Known rows, with every way that one mark hangs from another:
q_879[q_708[q_7 q_451[q_403 q_432]]]: [-1.67,0.18,2.22,-0.21,-0.83,2.83,1.59,-0.31,-3.43,0.53,1.23,-1.72,-4.49,1.99,1.01,3.04,1.15,0.76,0.33,1.61,0.22,1.62,2.81,-0.11]
q_708[q_451[q_7 q_403 q_432] q_879]: [1.20,-0.40,-2.36,3.15,-1.34,-1.98,1.47,0.81,-0.54,-1.19,1.40,-1.78,-5.26,1.50,-0.27,6.40,1.77,4.06,0.01,-1.66,3.85,-1.43,0.28,-0.90]
q_403[q_245 q_432[q_451[q_7 q_708[q_879]]]]: [3.34,1.48,0.52,4.50,-0.55,-0.71,-1.40,0.54,2.74,-1.32,0.93,1.49,3.89,1.02,0.53,0.48,1.89,-0.09,1.06,-3.79,1.98,-0.90,-4.72,1.36]
q_708[q_7 q_451 q_879]: [-1.57,-7.17,2.12,5.52,1.76,-1.30,-5.30,-0.99,-0.74,-2.28,-0.02,2.96,-4.79,4.37,0.83,0.97,1.52,0.47,-0.03,1.44,4.23,0.95,4.49,0.08]
q_432[q_451[q_7[q_708 q_879] q_403[q_245]]]: [0.11,1.44,-5.90,0.29,0.13,1.53,0.03,-1.56,1.13,0.83,0.22,-2.45,5.83,-2.17,-2.69,-0.23,-5.46,2.89,4.00,-1.28,-2.92,0.19,-4.56,1.54]
q_879[q_708[q_7[q_451]]]: [-2.60,-3.41,2.34,-3.55,-0.34,3.97,-2.04,0.08,-1.71,-0.57,-0.39,0.48,-1.35,-0.66,0.68,-3.44,-0.09,-2.49,0.11,4.61,-1.15,2.53,2.34,0.40]
q_403[q_245 q_432[q_451]]: [1.27,2.25,2.49,4.21,3.47,1.19,-0.94,-1.72,1.89,1.05,-1.58,2.77,3.01,0.22,0.82,0.33,-2.43,-3.32,0.82,-0.05,-2.35,-0.62,0.71,0.06]
q_403[q_245 q_432 q_451[q_7 q_708[q_879]]]: [2.40,0.97,1.64,0.92,-1.46,-1.23,3.64,4.14,2.82,-0.33,0.44,1.88,4.29,2.20,2.24,0.38,4.84,-1.94,-1.25,-7.33,1.88,-0.52,-4.38,-0.27]
q_432[q_451]: [-0.94,0.32,-0.06,2.09,4.67,-1.33,-1.26,-3.41,-1.13,0.39,-0.94,3.30,1.12,-1.40,0.22,-2.23,-2.15,-1.20,0.25,3.52,-1.22,-0.45,4.69,0.44]
q_726[q_245]: [0.24,-0.56,0.27,-2.01,2.88,-4.16,-1.77,-2.10,-2.96,2.50,-1.37,2.86,-2.31,0.43,-0.57,-0.91,-0.91,-2.64,-4.41,6.07,0.89,-1.00,4.13,0.79]
q_432[q_451[q_7]]: [0.16,0.70,-1.78,1.95,2.69,-2.05,-0.57,-2.10,-0.45,-0.31,-0.64,3.34,3.00,-0.84,0.44,-0.54,-1.26,0.65,0.68,2.82,0.04,-0.97,1.07,1.22]
q_708[q_7[q_451]]: [-1.44,-4.34,2.15,1.54,0.30,1.56,-2.20,-0.10,0.66,-1.00,-0.70,2.96,-1.37,1.04,1.91,-1.65,0.67,-1.68,-0.88,2.10,-0.35,1.12,3.48,0.68]
q_403[q_245 q_451[q_7[q_708[q_879]] q_432]]: [1.67,-1.05,-2.76,-0.54,-1.18,-0.11,3.74,2.31,-2.79,0.00,0.24,1.03,1.94,1.19,0.31,-0.91,-0.66,0.54,0.27,-7.34,3.37,0.15,-4.24,-0.85]
q_879[q_708[q_7 q_451]]: [-2.70,-2.97,3.77,-0.15,1.28,0.84,-2.53,-1.28,-3.34,-0.47,-0.89,1.97,-2.70,2.39,0.80,-1.01,0.07,-0.93,-0.12,4.90,0.16,2.17,3.70,0.34]
q_432[q_451[q_403[q_245] q_708]]: [0.62,2.76,-0.81,3.24,2.59,-1.27,2.13,-1.78,0.16,-0.29,0.44,-0.53,3.56,-2.23,1.11,-0.74,-0.38,0.07,0.19,-1.62,-2.87,-1.03,-1.52,2.01]
q_879[q_708[q_7]]: [-3.77,-2.45,2.48,-4.65,1.42,1.55,-0.79,-0.47,-3.45,0.19,-1.00,1.58,-1.16,1.00,0.99,-2.74,0.46,-3.29,-0.22,5.92,0.11,1.68,2.98,-0.49]
q_708[q_7[q_451 q_879]]: [-1.26,-3.98,1.20,-0.56,-0.04,2.43,-3.39,0.39,2.27,0.28,0.35,1.77,-0.80,-0.05,0.31,-2.41,-0.54,-0.19,0.99,2.00,-0.74,1.14,2.94,0.96]
q_879[q_708]: [-2.85,0.29,1.13,-6.34,2.68,-0.07,0.52,-1.45,-4.04,1.36,-2.28,0.86,-1.13,-1.83,-0.24,-3.26,-1.01,-3.66,-1.59,7.22,-1.42,0.44,3.60,-1.52]
q_708[q_451]: [-1.07,-0.86,2.67,3.41,3.54,-3.79,-1.68,-2.53,-1.84,0.18,-3.09,3.85,-2.66,0.89,0.78,0.76,-0.80,-0.35,-2.43,3.74,-0.82,-0.44,5.31,-0.63]
q_451[q_7 q_432 q_708]: [2.10,3.76,0.28,-0.09,-2.26,-4.84,4.65,1.10,-2.01,-0.94,-0.04,1.97,-0.41,0.59,2.05,0.69,4.95,2.77,-3.51,-1.47,4.26,-2.16,-2.25,-0.28]
q_708[q_7 q_451[q_403[q_245] q_432] q_879]: [0.40,-3.88,0.60,6.92,-0.18,1.38,-0.55,0.78,-0.81,-1.79,2.09,-1.84,-5.42,4.29,1.66,5.27,0.92,2.13,1.63,-4.10,4.28,0.08,-0.05,0.64]
q_879[q_708[q_7[q_451[q_403]]]]: [-2.86,-2.06,0.70,-4.36,-0.92,5.01,0.21,0.54,-0.74,-0.22,0.33,-1.40,-1.20,-1.34,0.46,-1.39,0.01,-2.12,0.39,3.65,-2.96,2.25,1.98,0.13]
q_7[q_451[q_403[q_245]] q_879[q_708]]: [-0.69,0.93,-1.35,-6.30,-0.25,4.91,0.65,1.03,0.99,2.04,0.25,-5.58,0.68,-5.70,-1.59,-1.92,-4.58,-0.83,2.67,2.09,-6.03,1.00,-1.54,0.76]
q_7[q_708[q_451 q_879]]: [-1.87,-4.49,-0.78,1.63,1.10,-2.58,-5.99,-2.79,-2.75,-0.95,-1.77,1.66,-3.68,1.22,-3.16,-2.43,-2.38,0.79,-0.88,0.95,1.75,1.49,4.17,-2.19]
q_708[q_879]: [-2.11,-3.53,-0.74,-1.90,2.90,-2.67,-2.19,-1.09,-1.49,-0.70,-1.28,2.25,-3.49,-0.20,-0.53,-1.68,-0.35,-2.38,-1.59,3.76,2.46,-0.93,4.28,-2.12]

Rows:
[0.89,1.79,0.65,-6.71,-1.27,3.62,-0.65,0.25,-1.43,2.00,1.37,-2.77,-3.19,-4.56,-1.66,-2.70,-2.22,0.78,1.58,2.17,-1.75,1.04,2.18,-0.51] : q_7[q_451[q_432] q_879[q_708]]
[0.55,0.65,0.55,-0.63,-3.06,1.24,-0.19,1.39,4.33,-0.95,0.83,-1.95,-2.26,-2.11,-0.91,0.63,3.58,-1.08,-1.78,-2.64,-1.84,-0.11,1.60,-1.33] : q_7[q_451[q_403[q_432] q_708[q_879]]]
[-0.27,-0.87,3.09,4.59,0.28,2.42,-1.10,0.67,4.11,1.10,0.04,-1.02,-0.55,4.13,0.77,5.58,-0.58,-0.03,1.98,-1.20,-2.22,0.47,0.53,0.72] : q_708[q_7[q_879] q_451[q_403[q_245 q_432]]]
[0.35,1.56,3.86,0.11,2.69,0.60,4.24,1.60,1.94,2.62,-2.07,3.36,3.50,1.48,2.44,0.39,0.02,-5.82,-1.76,-3.22,-3.24,-0.34,1.66,-1.48] : q_403[q_245 q_432 q_451]
[-0.99,-1.52,-1.77,-3.83,-1.00,1.34,-4.34,-1.69,0.71,1.07,-1.21,-0.08,0.02,-3.21,-3.79,-5.69,-4.72,0.78,0.46,1.22,-3.45,1.68,2.60,-1.31] : q_7[q_451 q_708 q_879]
[2.66,3.47,0.33,1.75,-2.20,0.51,4.25,1.44,0.13,-0.61,0.76,-2.91,-1.21,-3.06,1.29,1.01,1.55,1.23,-1.55,-4.84,-1.91,-0.84,-2.59,0.87] : q_7[q_451[q_403[q_245] q_432 q_708]]
[0.95,0.53,1.09,-1.84,-0.67,-1.25,-1.53,0.03,1.83,0.48,0.04,-0.20,0.05,-3.79,-0.74,-4.30,0.36,0.88,-0.83,0.97,-2.28,-0.12,1.28,0.68] : q_7[q_451[q_708] q_879]
[2.26,2.93,-1.10,3.23,-0.59,-0.81,3.42,1.07,0.08,0.91,0.39,-2.47,-1.00,0.61,0.32,5.99,-1.53,4.33,1.49,-2.51,-0.01,-1.55,-3.39,0.79] : q_708[q_451[q_7[q_879] q_403[q_245] q_432]]
[1.16,-0.46,-1.94,2.51,0.49,-3.52,-2.17,-1.02,0.06,-2.51,1.80,1.75,2.01,-0.85,-0.11,-2.22,2.45,2.54,0.47,-0.14,3.48,-0.91,-1.34,1.59] : q_432[q_451[q_7 q_708[q_879]]]
[-0.01,4.65,-3.47,-7.78,-2.50,1.83,5.47,1.85,-1.17,1.99,1.55,-4.96,-0.90,-2.36,-1.16,3.00,-0.08,2.16,1.15,1.94,0.14,-1.05,-2.26,-0.91] : q_451[q_7[q_879[q_708]] q_403 q_432]
[1.27,-0.84,-0.31,4.72,1.04,-1.02,0.72,-0.05,-1.71,-0.61,0.41,-2.59,-5.50,0.78,0.13,4.78,-0.79,1.95,0.62,-3.02,2.12,-1.05,0.67,-0.34] : q_708[q_451[q_403[q_245] q_432] q_879]
[-0.37,-2.11,-4.62,1.24,0.57,-0.87,-4.06,-2.72,-1.21,-1.48,0.34,1.85,2.26,-0.52,-2.52,-3.18,-2.24,1.86,1.90,0.49,2.24,0.55,-0.25,-0.21] : q_432[q_451[q_7[q_708[q_879]]]]
[0.22,-1.36,-1.25,-0.66,-1.33,-5.30,0.00,1.13,-0.70,-2.49,0.06,1.25,-0.24,0.44,0.26,-1.52,4.64,1.09,-2.32,0.46,4.60,-1.61,-2.09,-0.29] : q_451[q_7 q_708[q_879]]
[-0.29,2.70,1.30,-0.75,-0.80,1.57,2.05,0.98,-0.12,0.38,-1.47,-2.13,0.82,0.43,-0.06,4.29,-0.69,-0.84,0.20,1.97,-3.12,0.61,-2.90,-0.24] : q_879[q_708[q_451[q_7 q_403[q_245 q_432]]]]
[2.10,1.47,3.48,4.51,0.68,1.55,-2.08,-0.31,3.75,0.50,1.40,1.40,4.22,1.85,1.02,-0.86,0.77,-1.04,1.68,-3.25,-0.50,0.32,-1.96,2.10] : q_403[q_245 q_432[q_451[q_708[q_7[q_879]]]]]
[-1.57,-0.33,-1.80,-1.71,0.09,-2.98,1.71,-0.12,0.15,-0.90,0.40,-1.89,-2.37,-1.20,-0.12,-0.33,3.21,-0.63,-2.80,0.31,1.01,-1.32,1.54,-1.12] : q_451[q_403 q_708[q_879]]
[0.92,-0.90,-0.08,2.70,-2.42,0.08,3.18,2.37,-0.89,-1.93,2.80,-3.16,-3.24,2.33,2.09,2.26,4.51,1.33,-0.27,-5.64,4.88,-0.74,-3.42,0.69] : q_451[q_403[q_245] q_432 q_708[q_7 q_879]]
[1.33,1.85,-3.32,-2.55,-2.77,3.99,0.16,0.06,0.40,1.84,0.53,-5.18,-0.34,-3.61,-3.29,-1.02,-5.24,2.42,2.11,-4.44,-3.59,0.97,-1.89,-0.82] : q_7[q_451[q_403[q_245] q_432] q_708 q_879]
[0.78,-0.78,2.59,3.69,-0.21,0.69,-3.84,-1.03,2.90,-1.36,2.12,2.65,0.12,2.80,0.36,-0.68,3.72,-1.05,0.28,-1.79,2.54,0.65,2.69,0.10] : q_403[q_432[q_451[q_708[q_7 q_879]]]]
[-1.05,-1.11,4.36,0.44,0.09,1.49,-0.76,-0.73,-4.27,-0.12,0.82,1.20,-4.44,2.63,1.33,0.81,0.91,0.54,0.22,2.55,2.08,1.70,3.25,0.10] : q_879[q_708[q_7 q_451[q_432]]]
[1.82,5.05,-0.78,-1.26,-3.00,-0.97,4.43,3.09,4.62,1.26,-0.12,-2.80,4.24,0.18,0.11,3.27,2.57,0.56,-0.36,-2.62,-1.81,-2.12,-6.44,0.25] : q_451[q_7[q_879] q_403[q_245 q_432] q_708]
[0.46,3.25,-1.29,-7.69,-2.05,5.35,1.99,0.93,-0.09,2.54,2.17,-6.09,-3.08,-5.48,-2.29,-0.46,-2.30,1.00,1.86,1.34,-3.52,0.66,1.46,-0.70] : q_7[q_451[q_403 q_432] q_879[q_708]]
[-1.24,-1.41,2.20,-0.58,0.08,-2.39,-0.69,-0.12,0.42,-0.02,0.41,1.86,0.24,1.69,1.47,-3.00,3.08,-0.08,-1.23,1.59,1.45,-0.29,1.33,0.79] : q_451[q_708[q_7[q_879]]]
[0.32,-0.49,0.33,1.84,1.35,-3.49,-1.28,-0.73,0.02,0.26,-1.67,1.89,-0.30,0.79,-0.40,1.49,-1.08,2.72,-0.03,3.32,0.22,-0.97,1.20,0.44] : q_708[q_451[q_7[q_879]]]
[0.26,4.16,1.98,0.59,-0.40,-1.13,4.26,1.16,2.63,0.52,-1.35,-0.93,1.87,0.22,1.27,2.35,2.35,-3.07,-2.92,-2.11,-2.98,-1.73,-1.87,-0.95] : q_451[q_403[q_245 q_432] q_708]
[1.95,1.31,4.35,5.91,0.77,1.10,-1.60,-0.36,2.74,-0.57,0.42,3.07,3.91,2.48,2.30,-0.54,1.66,-1.99,0.48,-2.95,-0.13,0.52,-1.53,1.93] : q_403[q_245 q_432[q_451[q_708[q_7]]]]
[0.30,2.83,-4.08,-2.48,1.14,2.62,1.53,-0.33,0.46,1.25,1.26,-3.83,5.18,-3.58,-1.05,0.34,-3.89,1.40,4.43,1.69,-2.90,-0.19,-4.26,2.26] : q_432[q_451[q_7[q_879[q_708]] q_403[q_245]]]
[0.36,0.06,-3.17,0.40,-1.61,-3.18,2.99,2.52,0.20,-2.30,0.29,-2.24,1.59,-0.19,0.83,1.50,2.97,0.90,-1.10,-2.42,2.20,-2.06,-6.85,0.79] : q_451[q_7 q_403[q_245] q_708[q_879]]
[0.47,2.16,-0.67,1.27,-0.36,0.66,-2.22,-2.20,1.75,0.29,-1.02,3.01,3.56,1.06,-1.87,-0.31,-1.51,-0.30,0.02,-0.12,-0.86,0.57,1.14,-1.27] : q_403[q_432[q_451[q_7[q_708]]]]
[-0.22,-3.36,-3.16,-1.33,0.31,-0.68,1.38,1.53,-1.52,-0.36,-1.16,1.54,4.17,1.00,0.02,-2.30,-1.51,-1.01,0.16,-4.73,1.16,0.71,-3.54,-0.56] : q_403[q_245 q_451[q_7[q_708[q_879]]]]
[-1.66,-3.24,-3.82,-2.63,-0.97,-2.54,-2.59,-0.65,-2.06,-1.38,-1.72,1.65,0.00,0.67,-2.40,-2.36,-0.77,0.47,-0.94,1.44,3.13,0.29,-0.71,-2.12] : q_451[q_7[q_708[q_879]]]
[-0.31,2.96,-3.64,-3.42,-2.78,1.66,1.72,1.28,3.41,1.83,-1.43,-3.42,4.48,0.31,-2.82,2.72,-3.13,-0.05,1.27,-1.97,-2.75,-0.24,-5.04,-1.51] : q_451[q_7[q_708 q_879] q_403[q_245 q_432]]
